Each row was made from one path, in order. Every step used is in the known rows, and no mark comes twice. Write each row's path.
In the rows, zero is written as 128.
Known rows:
f -> l: [140 117 160  89 176 141 146 160 129 161 100 137 132 128 104 117 121 119
 144 148  69 121  70  71 114 158 124  89 140 100 109 108 112 152]
k -> c -> e: [138 119 107 148 143 133 134 123 105 155  95 109 138 182 137  88 118 119
 108 147 103 133  73 133 145 135 112 150 130 152 110 134 142 134]
q -> k: [157 124 117  98 149 137 153 120 117 145 111 163 120 167 130 108 103 144
 117 170  77 118 110 129  66 130 161 119 129 142 143 136  99 116]
u -> v -> q: [169 148 168  86 123 158 153 171  82 156  64 154  85 106 107 134 111 107
  79 144 128 111 143  92  61 130 135 143 133 146 132 104 135 149]
u -> v -> c: [198 151 114 117 126 134 119 171 105 175  95 166  84  89 104  99 130 135
  95 144 132 123 113 120  87 141 152  86 117 164 161  91 132 129]
l -> b -> w -> c -> k: [130 124 102 132 174 111 132 131 100 146 151 123 120  65 153 128  75 147
 156  82 147 114 141  60  97 130 111 101  87  99 137 103 114 150]
q -> e: [142 139 127 122 140 109 145 134 119 190 111 151  99 173 139  91 120 124
 122 134  66 121  64 118  83 132 178 105 125 158 120 122  86 145]
c -> e: [131  98 119 143 142 130 166 130 107 182 106 151 145 155 118 113 128 120
 112 127  94 135  77 119 113 144 121 147 150 132 119 116 119 130]
b -> w: [171 121 127 102 151 134 149 154 128 175 111 161 157 117 114 103 113 119
 159 125 127  84 132 112  74 144 114 120 112 133 107 104 102 116]
l -> b: [120 132 110  99 168 108 141 150 137 175 149 163 127  96 124  94 128 155
 111  96  95 113  86  88  95 164 140 117 157 125 103 110 105 111]
l -> b -> w -> h: [131  97  90  92 184 113 128 164 154 188 146 180 173  91 122  99 115 125
 144  76 115  66 129  72  62 143 128 148 117 144  95 114  91 109]
b -> w -> c: [176 146 125 116 154 144 133 147 107 148 101 135 127 118 120 123 125 108
 167 115 143  91 138 106  93 135 135  67 103 123 123 106 102 150]
f -> l -> b -> w -> q -> k: [125  80 131  95 208 172 143 160 160 127 109 148 152  68 130 117  91 169
 142 162 129 110 157  70  88 152 128 148  82 127 103 107 110 112]
k -> c: [157 151 110 110 150 122 123 141 121 148 104 114 121 165 139  78 117 126
 131 148  94 106  90 126 127 135 122 108 131 153 104 131 134 125]
u -> v: [170 137 152  96 145 134 144 153 122 170  88 168 106 103 113 119 118 116
 112 149 120 107  96 102  88 141 124 110 116 141 118 100 116 126]
w -> c -> v -> q -> e -> h: [128 136  97 118  91 166  99 116  55 160 105 113  23 164 110 131 143  38
 106  91 131 142 138 139  90 121 234  96 143 135 147 112  97 188]
e -> h: [130 108  97  91 132 150 137 126 121 171 121 176 125 119 101 106 147  87
 142 106  92 108  92 141 107 162 124  92 174 124 105  95  94 103]
c -> w -> h: [128  81  90  94 152  94 142 114 103 200 107 163 156 133 138 138 124 108
 158 106  90 102 115  92  56 126 133 131 112 150 112 115  98 107]
f -> w -> q -> v -> d: [154 136 145 107 158 132 155 198 117 200 100  87 111 104  95 106 113 106
 116 109 103  96 161  66 122 127 152 207  89 172 123 127 144  61]
l -> b -> w: [142 119 114  92 170 124 136 162 143 173 142 167 158  69 117  93 116 145
 144  95 136  87 128  93  75 158 123 128 114 123  96  96  93 111]
v -> q -> k -> c -> e: [144 119 112 129 120 170 140 114  57 113  69 102 106 208 146 110  93 130
  64 185 104 146 142 146  93 108 149 193 122 168 150 162 152 157]
c -> k: [133 113 114 125 148  97 161 126  99 176 131 136 116 135 143 119  79 137
 138 126  78 126 100  81  98 122 101 135 133 123 134 120 135 121]
q -> v -> c: [175 171  88 114 135 132 124 175  73 176 124 138 101 126 122  84 135 108
 114 109 116 133 118 127  90 152 138 117 138 138 142  88 150 123]
b -> w -> q -> k -> c -> v: [174 112  88 134 146 154 107 123 137 129  99  99 119 169 137 100  88 119
 152 188 176 103 206 147 104 105 147 185  54 184 112 139 144  87]
q -> e -> h: [122 112  99 106 126 140 129 113 116 187 118 172  96 149 122  88 138  83
 133 116  70 120  65 153  93 148 171  90 146 151 112  98  70 132]
f -> l -> b: [110 115 143  82 197 131 136 164 140 159 135 142 132  82 109 106 125 148
 124 117  80 126  67  51 115 176 134  95 142  87  98 103 103 143]
k -> c -> v -> d: [167 155 103 132 145 133 107 157 123 174 116  81  71 193 104  68 113 107
 115 134 112 102 128 121 130 138 177 155 102 171 148 144 140 119]
b -> w -> c -> e: [158 109 118 160 145 153 143 132  89 155  91 132 149 130 123 133 126 100
 149 112 154 119 126 117 113 136 123 105 102 121 129 108 106 162]
w -> f -> l: [144 115 144  99 170 134 133 148 132 165  73 133 123 117  84 142 113 133
 166 134  54 122  70  33 118 156 117  84 173 114 110 128 115 174]
v -> c: [176 152  84 124 134 122 130 164 101 181 118 152 104 123 108  85 140 147
 108 119  99 124 106 129  94 142 158  86 155 157 153 108 132 121]
q -> k -> c: [164 146 103 103 150 141 121 116 110 117 103 121 114 193 149  82  98 145
 119 192  86 116 106 144  99 122 149 120 104 163 135 152 123 128]
b -> w -> q -> e: [150 113 121 145 153 132 153 159 145 188  92 143 128 130 148  97 109 121
 152 142 124  96 134 118  83 120 146 148  89 185  95 106 104 113]

Which path is each row?
[161 153 119  88 131 163 128 132  74 106  82 107  91 193 145  98  92 136
  84 184  93 121 154 134  72 109 155 154 122 167 144 158 146 148]
v -> q -> k -> c
[179 121 109 155 119 144 132 156  85 186  86 161  98 104 105 112 131 126
  73 140 140 151  95 130 104 141 144 127 117 162 162  95 140 140]
u -> v -> c -> e
[128  98  92 169 153 161 147 113 113 122  77 106 133 194 162 101 100 147
  96 199 110 143 125 151 139 111 124 189 109 189 116 155 155 105]
w -> q -> k -> c -> e
[142 100 104 106 130  93 141  98  93 186  80 147 133  98 115 155 121 139
 170 109  93 122 110  76  78 140 119 106 140 146 112 118 104 128]
c -> w -> f
[141 121 104 101 142 102 122 102  91 160  97 108 134 137 155 105 113 127
 152 144 117 121 108 128 103 132 116 112  80 150 104 114 125 112]
k -> c -> w
[114 112 130  92 189 121 126 155 146 160 107 141 123  72  90 133 119 160
 143 104  66 127  67  14 118 176 128  92 173 108 100 124 107 168]
w -> f -> l -> b
[119 121 112  93 108 164 137 132  76 173  94 157  75 147 119 108 132  75
  99 109  82 122 111 145  71 135 178 124 164 157 123 108  92 156]
v -> q -> e -> h
[174 102  81 107 127 107 108 135  86 199  84 172 118  82 124 135 124 117
 118 121 135 118 135 104  51 121 156 110  77 182 156  90 122 119]
u -> v -> c -> w -> h
[129 111 115 109 152 123 163 136  77 178  92 123 141 100 160 133 124 101
 155 120 143 129 156 108  86 140  95 168  98 137  81  76 146  76]
c -> w -> q -> v
[147 117 100 101 165 113 129 148 144 174 116 164 150  60 100 120 114 161
 161  79 122  89 125  55  81 161 114 124 145 138  97 117  95 129]
l -> b -> w -> f
[143 126 144  88  99 180 128 136  80 167  65 168  54 114 113 122 124  64
  83 131 113 119 113 132  63 135 172 126 126 162 129  94  92 164]
u -> v -> q -> e -> h
[159 134  88 153 154 160 116 147 131 142  96  77  61 204 129  82  94 134
 103 187 120 109 182 135 124 116 190 201  88 209 158 165 156  93]
w -> q -> k -> c -> v -> d
[158 129  76 144 131  97 138 144  82 184 139 135  95 119 136 101  92 158
 115 117  93 143 114  98 100 117 129 111 136 143 173 114 154 125]
v -> c -> k
[124 110 146  95 215 168 138 198 134 153 117 123 161  44 131 111 113 113
 159 109 154 107 150  51 110 173  79 166  91 101  64  66 136 115]
f -> l -> b -> w -> q -> v
[149 142  73 160 140 122 146 172  68 176 123 106  94 109 164 107  92 129
 118 114 124 150 157  97 118 118  93 170 130 151 143  90 196  96]
w -> q -> v -> c -> k
[177 101  92 123 124 144 128 122  84 150  64 158  87  70 150 138 105 164
 104 191 164 145 184 140  57 114 165 131  51 200 166  98 138  86]
u -> v -> c -> w -> q -> k
[170 121  99 121 160 164 131 137 139 112  81 114 144 154 159  91  85 148
 149 196 141  89 183 145  99 111 117 162  70 191 106 138 137  92]
b -> w -> q -> k -> c
[127  98 119 100 208 174 111 154 158  99 101 103 145  95 153  96  82 168
 144 188 137 107 153  85 120 142 120 150  58 148  94 124 129 120]
f -> l -> b -> w -> q -> k -> c
[141 126  62 148 166 123 135 183  89 174 151 121 124  38 164  97  83 149
 131  83 178 128 191  78  96 133  86 190  90 143 127  71 177  89]
l -> b -> w -> q -> v -> c -> k
[118  90 140 101 212 154 142 186 167 158 115 138 160  43 116 114 113 151
 152 124 134  99 136  49 118 161 102 137 106 118  73  86 121 113]
f -> l -> b -> w -> q
[146 119  92 111 131  94 109  92  90 156  69 106 131 125 135 132 110 139
 172 129 102 121 108  94 109 131 112 109 118 165 104 134 124 134]
k -> c -> w -> f
[121  95  83 114 105 207 123  95  54 105  77 124 107 185 127 112 109  88
  73 165 107 143 142 177 109 125 139 177 145 161 142 142 132 143]
v -> q -> k -> c -> e -> h
[139  90  52 147 109 160 124 126  81 184 120 168 122 116  94 100 160  97
  97  98 113 150  96 171 126 162 141 111 174 148 150  91 121 118]
v -> c -> e -> h
[148 135  95 126 159 149 133 131 129 116  84 108 115 182 163  91  99 152
 118 199 103 115 140 142 121 111 133 149 112 189 114 152 151  96]
w -> q -> k -> c
[100  85  71 128 129 133 109  83 100 169  83 110 109 135 172 101 128  91
 151 140 117 129 117 167 122 130 145 125  85 195  81  98 107  96]
k -> c -> w -> q -> e -> h
[127 133  89 105  92 160  84 115  76 162 105  97  48 192 122  90 127  49
 100 121 118 131 131 162 104 123 202 149 129 170 121 127 121 155]
k -> c -> v -> q -> e -> h
[172 137  71 112 117 107 113 130  43 185  87 129 111  82 121 138 130 121
 153  90 124 144 134  95  73 147 131 116 128 150 142  92 140 131]
q -> v -> c -> w -> f
[120 114 103 101  90 155 114 119  80 189 113 139  53 161  98 112 132  47
 101 103 112 136 132 145  75 131 212 145 151 148 128 106  94 148]
c -> v -> q -> e -> h
[142 139 128 119 105 123 130 145  79 193 109 117  54 182 116 111 114  88
  91 124 105 135 132 113  59 113 217 162 132 155 140 128 115 165]
c -> v -> q -> e
[123 112 107 136 176 123 141 164 156 185 123 152 128  86 152  85 110 151
 134 111 132 100 130  96  85 138 158 156  93 177  84  97  95 107]
l -> b -> w -> q -> e
[176 144 125 110 116 159 117 154  68 147  99 102  82 130  97 145 121  73
 134  97 185 106 210  99  71 117 172 122 106 121 142 114 132 169]
b -> w -> c -> v -> q
[165 137  94 111 134 133  99 103 116 132 122 105  90 208 132  89  97 120
 121 185 116 130 132 146 101 118 179 143  86 153 141 154 125 121]
q -> k -> c -> v
[161 134 116 129 144 129 137 164 122 204 127 123  77 165  85  92 120 108
 115 112 107 102 131 104  97 150 186 157 124 153 159 126 118 115]
c -> v -> d
[128 107  97 124 151 114 135 118 109 157  81  95 137 122 167 111 119 137
 149 152 128 119 142 123 124 121 100 139  91 176  81 111 154  81]
k -> c -> w -> q
[158 109 119 124 162 145 161 169 147 172  94 148 155 103 126 109 116 126
 160 130 143  83 166 106 100 132  97 147 118 160  87 102 131  87]
b -> w -> q
[131 103 149  80 201 146 131 171 154 159 128 151 158  54 105 108 113 139
 156 113 122 104 106  54  94 175 116 108  97  91  91  92  92 141]
f -> l -> b -> w
[103  79 125  81 179 102 123 115 114 170  98 136 138  40 107 161 116 161
 168  97  84 140  86  18  99 173 125  95 128 104  96 103  97 155]
c -> w -> f -> l -> b
[153 110  83 103 133 108 110  65  85 125  66 114 120 152 151 136  89 157
 159 176  95 129 126 110  80 118 139 121  90 176 132 155 112 135]
q -> k -> c -> w -> f
[153 159 124 112 117 145 123 145  60 151 102 100  50 154 101 143 131  82
 104  98 142 133 167  99  92 119 191 113 149 120 149 126 143 172]
w -> c -> v -> q
[166 103 113 117 164 161 159 142 141 141  91 159 146 129 138 112  94 144
 147 174 135  92 183 128  69 121 126 160  94 172 115 124 117  88]
b -> w -> q -> k
[173 119 115 107 146 125 137 147 133 175  84 156 151 105  94 131 111 130
 182 110 109  84 130  75  80 139 106 115 144 150 107 123 101 137]
b -> w -> f
[154 155 113 101 112 135 110 147  82 149 100  81  75 182 113 105 114  92
  97 134 131 118 157 118 106 116 161 166 135 151 119 139 167 143]
k -> c -> v -> q
[135 126 145  86 166 170  99 173  88 134 119  94  84  70  87 149 116  94
 127  89 177 125 182  42  91 150 178 111  95  78 128  98 124 195]
f -> l -> b -> w -> c -> v -> q
[117  97  87 145 128 172 132 101  79 153 106 144 118 131 110 136 158  70
 129  93 115 142  84 148 146 157 136  81 164 115 126 102 102 154]
w -> c -> e -> h
